Each row comes from the steps of one walk. Every step used is in the known rows, and no mark comes twice. Write the walk behind each row, first mark first.
In the rows, 100 means zero.
Known rows
a, e: 94  98  102  97  102  98  92  97  102  98  105  82  95  120  107  102  99  103  101  104  110  93  95  111  88  90  110  93  113  100  94  96  104  94  101  97  90  98  89  100  96  101  100  100  91  114  101  105  109  95  101  112  97  108  100  98  93  108  97  91  95  98  96  106  101  99  95  93  101  94  96  100  101  96  96  109  104  104  102  100  108  99  93  92  109  92  99  109
e, g, b, f, a: 103  88  118  126  112  99  85  112  114  103  95  70  68  124  111  92  105  116  111  95  108  114  88  132  87  102  83  89  117  112  98  87  108  115  107  102  83  103  97  89  105  91  88  104  86  119  94  112  96  110  99  121  81  110  100  90  81  140  99  103  110  105  86  118  101  102  82  88  108  94  92  67  103  104  115  104  109  100  84  124  100  97  102  75  105  74  95  120
t, p, g: 119  108  112  121  103  113  116  93  106  111  97  112  102  79  104  79  88  107  101  93  98  100  98  98  97  94  119  90  95  89  88  106  87  84  89  97  94  91  87  116  104  126  103  93  86  89  100  99  93  118  105  100  100  87  96  98  88  117  90  94  89  101  108  100  85  98  103  94  108  101  102  94  127  101  97  111  98  97  111  100  109  101  95  96  93  100  105  126
f, a: 92  94  101  98  103  100  93  102  107  100  90  86  82  113  107  98  106  107  105  101  103  101  98  111  92  97  93  93  109  110  106  91  103  109  105  98  92  105  100  87  100  101  97  103  95  107  104  109  95  92  100  113  102  107  98  95  94  110  106  102  104  95  91  108  99  103  88  98  108  103  100  85  96  103  102  95  109  105  90  114  99  92  107  92  100  88  97  98
b, a, e: 101  97  110  98  97  99  84  95  108  101  110  70  93  127  116  96  101  107  102  106  121  93  96  121  82  90  113  93  122  107  96  98  107  94  103  94  93  101  90  96  101  99  98  100  87  123  99  110  107  96  98  119  98  109  96  91  91  121  101  86  104  98  89  112  106  98  85  94  111  84  92  93  101  102  105  109  110  102  99  110  112  96  95  85  113  81  101  117
a, e, g, b, f, n, c: 91  94  95  125  104  87  94  99  97  113  102  104  82  121  122  100  96  103  100  94  113  105  99  123  87  97  79  95  107  103  88  85  119  116  115  110  94  107  75  87  105  78  105  113  94  118  80  109  105  104  91  101  88  107  115  98  86  129  85  105  110  113  98  124  101  89  96  74  118  101  88  96  119  115  98  105  105  99  97  108  91  115  72  81  110  98  101  113
l, t, p, n, f, b, a, e: 103  94  102  97  112  96  78  94  103  98  88  79  87  115  122  80  101  108  98  91  113  99  99  118  86  92  117  84  114  104  97  97  101  86  97  95  97  106  86  107  97  112  98  97  82  128  102  116  111  94  95  129  102  101  95  87  88  130  88  85  103  104  92  118  103  103  81  83  115  90  88  98  101  105  101  113  109  112  95  116  111  101  105  86  106  86  106  135
a, f, b, g, e: 96  99  114  127  111  92  86  102  109  104  98  77  87  125  113  97  96  114  105  94  111  112  82  120  88  90  117  87  129  106  82  82  103  110  106  103  100  93  84  104  110  96  88  104  81  123  94  110  109  119  94  119  87  117  93  86  83  156  101  96  107  103  79  111  93  90  86  87  102  92  93  69  115  93  102  117  106  103  91  97  101  101  84  90  92  82  101  132
t, p, n, f, a: 92  90  85  111  108  105  99  114  98  118  87  97  87  111  117  83  106  103  97  87  98  106  107  103  88  88  89  84  101  102  101  93  102  105  103  97  94  107  92  99  104  105  101  97  90  100  101  114  100  96  107  119  100  92  100  97  88  112  90  94  101  105  101  107  99  101  83  79  114  98  88  94  100  111  95  103  112  110  85  123  94  102  108  88  90  86  95  101
g, b, f: 111  89  118  122  108  92  86  112  109  98  112  73  90  110  106  98  104  107  109  103  109  112  93  118  95  103  86  92  112  103  97  97  108  100  104  105  94  103  101  101  103  93  99  102  95  115  91  101  96  116  96  106  87  103  105  91  85  126  89  97  106  106  93  105  107  104  96  94  99  84  88  78  103  103  115  111  104  97  95  111  103  101  98  85  104  84  97  117
b, g, e: 97  109  108  124  104  102  97  97  103  107  104  92  89  115  102  97  94  103  98  96  105  106  90  112  84  92  122  96  119  102  80  93  96  103  105  102  105  91  85  102  111  99  92  101  83  101  95  104  115  125  100  106  97  107  94  91  85  138  102  93  104  102  89  105  96  93  91  95  100  96  93  81  120  95  105  117  99  97  99  94  95  101  82  91  92  87  105  127
f, a, e, g, p: 101  100  107  125  117  103  99  96  116  97  89  105  57  124  95  100  91  115  102  97  98  113  92  128  98  92  111  106  106  107  79  85  93  120  99  84  74  89  85  101  100  103  90  112  75  115  87  114  106  115  97  116  80  99  89  92  86  124  90  95  96  104  90  111  96  102  94  95  107  112  97  91  110  91  93  111  105  108  108  98  103  105  81  68  100  92  108  119
n, f, a, e, g, p, t: 104  90  101  117  136  110  103  106  115  110  86  114  61  119  95  96  98  119  99  104  95  120  103  119  103  85  106  96  100  105  89  95  89  106  104  80  75  95  97  107  100  111  90  103  79  102  77  113  104  121  104  115  85  105  81  97  84  123  85  89  98  111  89  103  104  105  86  95  91  109  88  97  116  94  89  116  100  102  114  103  97  112  86  68  88  103  112  129
e, g, p, t: 110  103  104  116  130  111  112  99  115  102  88  131  70  101  84  100  94  116  99  104  88  122  109  109  113  95  108  109  89  99  89  103  81  105  99  83  84  91  100  111  95  112  92  102  85  89  78  104  97  127  108  100  91  99  78  106  92  111  88  98  100  111  90  99  98  109  106  105  85  115  94  107  119  90  94  114  92  93  125  92  98  111  85  80  88  115  117  129
f, b, a: 106  92  115  99  102  92  77  101  110  98  101  76  92  112  113  91  104  109  106  97  113  103  101  115  96  101  106  92  116  112  106  92  105  106  107  92  99  105  99  95  104  95  98  100  94  125  104  117  97  96  92  115  100  108  93  78  97  127  110  96  114  101  86  113  98  101  82  87  117  92  96  85  98  104  110  100  111  103  90  109  110  94  106  92  107  85  102  120
l, t, p, n, f, b, g: 102  96  101  117  112  106  95  97  105  104  74  114  79  101  118  75  92  108  97  74  104  116  96  100  91  101  105  89  108  107  82  94  95  109  102  109  109  105  84  113  106  114  86  99  86  104  104  110  108  114  93  111  92  97  97  88  89  136  86  93  107  109  98  113  86  94  89  85  105  110  96  93  107  105  100  111  110  109  83  111  98  111  100  100  95  95  103  132
t, p, g, b: 123  99  112  124  110  108  103  101  108  105  96  106  102  99  91  83  91  110  113  90  100  109  94  110  96  100  112  85  96  82  86  101  94  80  94  96  86  93  95  113  102  117  103  95  83  97  97  104  96  127  107  109  100  81  102  89  85  130  95  96  92  102  97  102  93  98  99  90  107  96  92  84  132  99  103  122  91  95  106  100  108  98  97  94  94  89  110  139
a, f, n, c: 86  94  85  107  96  82  102  96  93  115  99  110  101  114  122  101  100  100  96  100  107  98  106  107  97  93  76  98  102  102  100  87  117  118  112  108  102  110  78  86  103  86  111  113  108  113  83  102  94  86  91  99  97  106  113  104  97  106  88  104  109  112  101  115  106  87  103  80  121  107  95  106  108  116  90  91  109  104  99  104  90  110  79  96  101  108  95  91
g, b, f, n: 101  91  117  127  108  81  90  102  106  101  101  92  86  120  113  102  102  104  107  95  109  99  102  117  95  101  76  101  113  103  88  84  111  113  109  109  91  114  97  89  96  81  106  108  96  122  91  107  88  110  87  101  89  110  109  86  94  121  86  96  111  111  89  112  113  103  96  93  105  93  92  94  110  109  110  107  108  97  88  107  101  102  102  89  103  92  99  113
p, n, f, a, e, g: 92  94  96  126  115  107  94  114  105  117  91  98  73  128  116  84  101  108  98  83  102  110  91  125  84  85  99  92  113  110  82  94  109  112  103  105  82  96  84  99  109  89  86  97  81  112  91  122  119  102  104  124  76  106  91  97  82  129  96  101  102  107  97  117  94  94  82  73  107  97  94  88  111  99  95  116  106  106  86  118  99  108  90  76  103  86  94  117
a, e, g, p: 102  101  107  123  116  103  104  93  113  95  95  114  70  115  93  100  89  111  100  95  97  114  93  120  102  94  115  108  101  103  76  90  91  116  96  84  79  85  84  104  100  103  90  110  77  114  86  111  107  118  97  108  80  92  90  94  89  120  86  94  94  105  92  106  97  101  103  98  102  109  97  97  114  91  92  114  100  106  115  91  103  109  79  71  100  98  109  119
t, p, n, f, b, a, e, g: 103  97  105  126  108  106  88  110  110  113  90  91  80  118  118  78  94  109  99  78  108  115  91  123  85  91  109  91  112  104  78  96  102  102  99  97  92  94  81  109  109  98  86  98  76  122  98  122  118  109  103  131  80  102  91  92  82  146  93  92  104  107  93  121  88  93  80  68  111  94  92  89  116  101  101  120  106  107  91  116  104  108  92  77  107  83  100  132
p, g, b, f: 119  89  126  133  111  95  94  110  110  109  117  78  90  105  108  84  102  111  108  101  107  109  93  122  92  97  96  82  112  99  95  104  107  100  101  105  86  97  98  105  108  100  101  96  90  109  87  106  94  124  97  108  85  99  99  90  78  131  89  102  104  106  100  103  102  103  96  89  106  81  92  71  112  102  112  117  104  92  97  112  109  101  96  81  99  84  98  130
b, f, a, e, g, p, n: 99  100  105  131  115  95  103  105  112  111  96  102  62  120  112  85  95  110  93  87  97  112  107  125  101  88  97  102  110  107  82  97  98  125  96  96  82  93  82  104  98  99  94  101  75  106  79  123  103  116  108  118  85  94  83  105  79  118  81  100  109  114  95  116  97  111  108  84  106  95  89  97  110  103  102  120  109  108  105  107  108  108  87  63  97  94  102  127

Write each row's walk
101  93  120  123  105  96  90  105  116  103  89  91  82  122  120  88  95  116  108  88  116  117  84  113  89  100  101  91  123  115  83  82  107  124  108  106  102  99  86  100  110  100  83  105  89  123  101  108  98  107  89  118  80  117  97  85  87  142  104  96  109  105  87  116  88  87  89  87  105  100  103  76  102  100  103  107  117  106  79  110  104  103  92  95  100  86  94  122 => a, f, b, g
102  98  116  118  107  102  81  104  115  101  95  84  75  124  111  89  96  113  103  88  113  110  85  131  85  96  112  94  117  113  83  92  106  107  102  98  88  92  86  99  108  91  84  101  79  128  98  119  113  105  96  125  79  115  89  87  87  144  107  97  107  102  86  121  90  94  81  78  111  100  100  81  110  95  106  112  105  102  94  111  106  103  89  79  115  83  102  130 => f, b, a, e, g
118  91  114  125  111  100  99  106  106  107  104  99  103  108  93  87  98  108  110  96  100  105  94  116  95  96  106  84  102  91  91  101  102  91  98  101  84  98  101  107  105  102  102  91  88  97  93  109  98  121  100  111  94  90  97  86  83  128  99  105  98  104  96  97  101  98  95  88  110  90  95  82  125  99  103  120  94  92  100  100  107  98  96  92  95  84  106  132 => p, g, b
94  96  114  123  102  81  95  99  100  103  102  98  89  114  118  103  101  103  99  96  110  95  107  112  97  99  81  106  111  107  91  88  107  118  109  112  97  112  94  89  97  85  105  107  98  117  93  105  88  104  86  94  90  115  105  92  100  111  86  96  110  109  95  109  109  104  97  95  104  98  98  101  102  110  108  100  114  98  91  107  104  105  101  92  105  100  96  98 => b, f, n
99  90  121  137  111  83  86  103  109  103  96  89  77  132  115  100  97  110  107  90  115  104  96  127  87  98  85  103  118  105  77  81  112  116  109  111  84  109  88  92  98  76  98  108  85  128  88  111  98  117  87  107  77  117  106  88  88  136  86  97  110  111  85  117  109  99  91  84  104  96  93  90  114  106  109  115  106  98  88  111  103  107  92  81  111  87  99  118 => a, e, g, b, f, n
101  105  98  125  110  98  108  99  108  108  95  120  79  112  102  89  90  106  91  86  93  110  111  113  105  88  106  106  101  98  78  100  96  116  92  94  84  92  86  109  98  100  98  100  77  97  82  120  106  119  110  113  89  87  84  107  85  106  83  102  104  112  97  109  97  107  115  88  104  100  93  111  115  97  96  122  99  107  112  93  106  110  83  75  97  102  108  125 => a, e, g, p, n
103  92  113  128  115  99  93  100  112  101  88  115  70  113  102  89  91  116  101  90  100  118  96  109  100  94  106  95  105  111  79  85  94  128  105  87  92  93  86  108  108  107  91  108  82  113  94  111  101  121  86  106  83  93  95  79  89  129  87  91  101  108  94  105  97  96  90  92  109  108  93  89  105  98  89  109  113  109  93  96  98  111  84  78  89  93  106  117 => n, f, b, g, p
107  95  118  129  113  96  95  95  121  96  88  104  69  119  104  95  90  120  104  94  107  119  92  114  104  96  107  98  116  110  80  80  95  133  103  87  90  92  83  105  104  107  90  112  82  120  90  109  94  119  87  112  81  100  91  84  86  134  89  91  104  107  86  110  96  96  98  97  106  109  97  86  105  96  97  110  115  111  98  93  105  107  81  81  92  92  105  122 => a, f, b, g, p
109  90  110  118  135  106  93  107  120  108  93  107  66  119  99  92  98  123  101  103  99  124  105  122  104  88  114  94  103  105  89  96  88  106  106  77  80  94  97  109  102  107  89  101  78  113  77  116  103  122  99  119  85  107  80  88  85  137  87  88  102  111  85  106  102  104  83  88  98  103  88  97  114  95  91  119  101  99  111  101  101  112  86  67  91  99  114  137 => n, f, b, a, e, g, p, t
99  91  104  106  105  96  81  103  106  108  98  73  93  123  125  84  100  111  101  92  116  102  99  118  85  86  111  81  117  102  91  92  107  94  103  91  95  101  82  102  101  105  99  98  81  127  100  119  110  98  102  128  98  101  96  87  86  133  91  83  104  103  91  120  100  98  79  72  116  87  85  95  102  107  98  118  113  112  91  113  112  100  100  84  107  79  101  127 => t, p, n, f, b, a, e
95  95  114  125  112  105  91  109  113  106  96  80  65  124  116  92  98  114  103  91  111  109  83  131  82  94  102  95  121  114  83  93  105  113  105  102  82  95  84  94  106  92  84  104  81  123  94  114  110  106  99  120  74  115  91  98  81  135  98  99  104  102  92  120  92  97  84  88  102  100  98  75  109  99  105  108  109  103  92  119  107  103  91  73  111  84  95  121 => b, f, a, e, g
109  92  115  107  95  91  87  106  113  110  109  67  104  118  117  91  107  110  105  107  115  104  94  119  98  94  98  94  119  109  99  97  111  110  102  102  98  101  92  97  107  92  94  102  96  128  93  102  93  92  96  123  84  114  95  97  88  128  100  89  108  103  87  110  111  96  90  93  113  87  97  85  99  103  110  101  113  104  96  117  110  96  102  95  104  81  91  107 => b, a, f
109  90  122  133  111  98  87  113  114  100  107  74  79  119  109  93  100  113  108  95  112  116  85  131  88  100  93  93  119  105  85  96  111  104  104  102  86  96  91  100  107  87  89  102  83  122  87  109  106  121  96  114  73  107  101  92  79  142  90  100  105  106  92  114  104  100  92  86  99  87  89  73  110  100  114  120  100  97  94  113  105  105  89  75  108  82  97  131 => a, e, g, b, f
98  91  107  126  110  100  84  115  110  114  95  89  81  124  119  81  100  111  98  81  108  112  93  129  85  87  108  88  117  110  82  97  111  113  104  100  88  96  84  103  111  88  85  95  80  125  93  125  120  104  101  130  74  107  87  89  81  143  98  98  108  109  92  119  94  93  79  67  114  93  93  86  109  101  99  119  108  105  86  116  103  107  90  74  105  82  98  128 => p, n, f, b, a, e, g
98  92  115  99  101  92  74  96  110  95  101  64  89  131  119  94  101  111  105  103  120  98  91  125  86  90  112  86  125  110  99  90  108  97  106  91  91  103  91  97  99  97  97  100  85  134  104  116  106  92  94  126  97  113  95  81  92  131  105  90  106  99  85  117  100  98  80  86  116  88  93  88  98  101  103  108  112  107  94  109  113  94  98  84  112  80  101  124 => f, b, a, e
93  82  92  111  115  90  88  117  93  112  93  99  99  105  116  86  108  100  98  84  98  110  106  101  102  89  92  80  101  103  103  89  110  107  106  101  100  105  99  105  105  94  101  94  99  113  98  120  106  95  95  117  93  98  97  85  94  115  90  105  107  109  102  105  95  99  89  71  113  92  93  97  94  108  88  109  109  108  77  105  100  108  106  92  90  94  95  104 => p, n, f, b
100  93  114  118  98  80  89  97  109  107  99  88  102  131  122  97  102  106  105  97  117  95  105  118  94  95  84  104  118  108  88  83  112  121  107  108  95  114  91  88  98  82  104  107  96  131  91  109  86  92  86  113  86  119  101  90  97  123  94  91  112  108  83  114  115  95  93  90  112  95  100  99  105  110  106  100  116  101  90  112  106  98  102  97  106  90  94  104 => b, a, f, n
101  84  112  105  110  86  82  107  107  99  92  78  93  114  116  97  103  114  109  95  112  111  88  112  104  98  95  87  113  106  103  82  109  111  103  101  94  103  97  101  100  96  97  104  98  134  95  108  95  91  90  121  85  116  99  87  96  126  98  106  106  102  86  112  94  93  94  84  109  97  102  85  93  98  96  101  111  111  85  106  112  98  102  97  99  88  92  107 => a, f, b
108  91  110  118  132  108  100  102  115  107  83  124  70  109  97  93  95  120  100  103  97  127  109  105  107  90  107  92  101  105  90  94  86  113  105  80  91  97  96  112  100  117  91  102  86  95  82  108  97  126  98  105  94  102  85  90  87  123  86  88  103  115  89  100  100  104  90  96  90  111  89  99  110  97  89  115  105  99  106  96  95  113  89  80  82  107  114  130 => n, f, b, g, p, t
103  92  112  127  120  98  87  103  114  103  95  99  66  123  102  90  95  118  101  91  101  116  91  128  96  90  115  96  107  110  79  84  96  121  102  83  79  89  84  106  106  97  90  109  75  131  86  119  111  116  88  122  73  96  89  79  85  141  88  90  98  106  90  111  98  96  84  82  115  103  90  89  108  95  92  116  110  109  101  100  102  108  82  65  98  86  106  124 => n, f, b, a, e, g, p
117  91  117  124  103  94  83  114  119  108  104  69  98  131  112  91  102  119  112  98  115  115  86  131  93  98  94  93  119  108  86  94  112  109  100  102  88  100  94  98  108  86  86  102  87  132  89  108  96  106  98  132  72  111  94  92  80  146  100  95  108  106  82  115  109  92  86  83  110  86  94  75  110  98  114  113  107  100  95  116  109  98  95  88  107  74  95  125 => e, g, b, a, f
115  93  118  116  118  101  92  99  113  96  89  77  71  105  111  83  102  114  110  99  106  105  89  124  91  104  98  86  112  106  102  96  96  93  100  102  85  107  95  101  100  116  98  100  83  113  96  107  92  115  98  119  97  99  99  87  82  134  88  97  101  102  91  113  101  109  89  98  108  98  94  72  111  105  114  105  109  101  96  124  111  96  109  83  100  82  101  138 => l, t, p, g, b, f, a
103  85  110  106  103  92  73  111  106  105  99  78  99  115  118  85  108  109  103  95  110  105  98  115  92  95  101  84  112  114  107  92  110  106  109  92  100  105  97  97  111  93  96  97  96  127  103  118  102  94  89  120  93  106  95  74  94  133  104  93  111  103  90  108  103  97  70  80  119  86  92  83  92  105  103  100  114  104  83  115  100  99  108  88  101  78  96  110 => n, f, b, a
110  99  114  114  127  108  103  95  121  98  83  121  68  110  95  98  91  119  100  106  100  122  109  106  108  94  111  100  103  104  91  96  83  112  105  83  89  95  98  108  96  120  90  103  84  94  83  107  91  128  100  101  100  104  81  94  90  119  92  93  106  112  86  104  96  106  99  105  87  113  93  99  114  95  96  112  101  95  114  91  101  109  88  83  87  109  118  137 => f, b, g, p, t
106  103  106  125  114  104  107  96  114  97  91  121  71  102  87  98  89  111  98  93  90  116  97  115  111  99  108  112  95  103  80  93  87  123  95  87  84  85  90  108  102  101  92  110  83  104  85  106  102  122  99  101  80  90  90  96  93  116  90  100  97  106  94  103  96  102  107  100  102  113  99  98  112  91  96  110  97  103  112  91  96  109  81  77  95  102  109  113 => e, g, p
94  96  106  118  111  108  93  105  114  104  90  88  68  126  107  94  98  112  103  89  110  108  82  125  83  95  107  97  116  111  83  90  105  111  101  98  81  93  86  96  104  94  84  103  79  117  96  115  112  100  101  123  78  111  93  97  86  131  103  100  101  101  90  117  91  94  85  86  104  102  101  82  110  96  100  108  104  104  95  113  101  102  91  79  111  87  97  117 => f, a, e, g
94  104  113  123  110  97  88  97  106  102  96  87  84  119  106  97  94  109  103  93  107  109  85  114  84  94  122  89  122  104  84  83  98  106  107  98  102  95  86  102  107  96  90  101  82  112  97  110  113  124  94  112  95  113  93  85  86  149  103  97  108  101  84  110  90  93  85  86  102  95  93  75  118  93  102  116  100  100  91  97  99  99  84  88  91  86  105  134 => f, b, g, e
90  98  84  124  106  94  105  99  102  118  104  106  72  119  123  84  96  108  89  93  102  110  110  121  94  86  88  96  104  107  96  97  108  125  106  97  91  97  70  95  105  98  104  106  86  103  72  118  106  104  108  110  95  90  93  112  79  112  79  107  111  116  106  123  93  100  108  75  121  101  84  98  113  115  93  107  109  109  112  109  94  113  69  63  101  99  102  117 => b, f, a, e, g, p, n, c
111  98  122  138  107  86  99  98  106  105  99  100  87  111  113  96  94  109  108  91  108  101  101  115  92  100  89  98  108  95  84  86  103  105  104  109  89  108  89  99  99  96  107  105  86  113  91  106  84  122  89  100  90  103  107  85  88  132  80  93  105  110  93  113  105  103  97  89  107  94  92  92  125  110  109  113  106  95  95  108  108  104  100  86  99  89  103  125 => t, p, g, b, f, n
100  84  122  121  114  98  83  105  114  105  106  58  76  133  117  88  104  116  110  104  118  99  86  133  76  85  101  79  126  106  95  88  110  100  105  99  74  102  88  94  102  102  98  98  80  124  91  117  101  105  98  128  88  112  96  86  75  138  93  94  100  100  92  116  102  101  82  85  113  82  90  71  109  102  101  115  112  102  91  121  114  97  96  71  104  73  95  130 => p, g, b, f, a, e
94  100  85  115  105  92  97  96  102  116  99  113  79  115  118  85  93  106  89  89  101  109  114  118  99  88  98  95  102  104  96  95  108  119  105  91  93  97  73  98  105  96  103  107  84  107  78  122  110  104  103  115  99  87  90  103  84  119  86  109  113  115  102  122  88  97  105  67  127  102  85  105  116  111  91  109  105  108  111  98  96  113  70  70  100  99  108  126 => f, b, a, e, g, p, n, c
89  83  93  105  110  102  90  115  97  113  94  85  89  116  111  91  111  104  103  96  100  105  96  110  86  90  87  84  106  110  105  89  110  110  109  98  93  105  98  92  109  97  98  100  98  110  102  110  102  90  97  117  94  103  102  86  90  115  98  96  98  101  102  100  107  97  74  85  112  96  95  84  91  107  93  94  112  105  80  120  91  99  108  88  94  82  90  90 => n, f, a
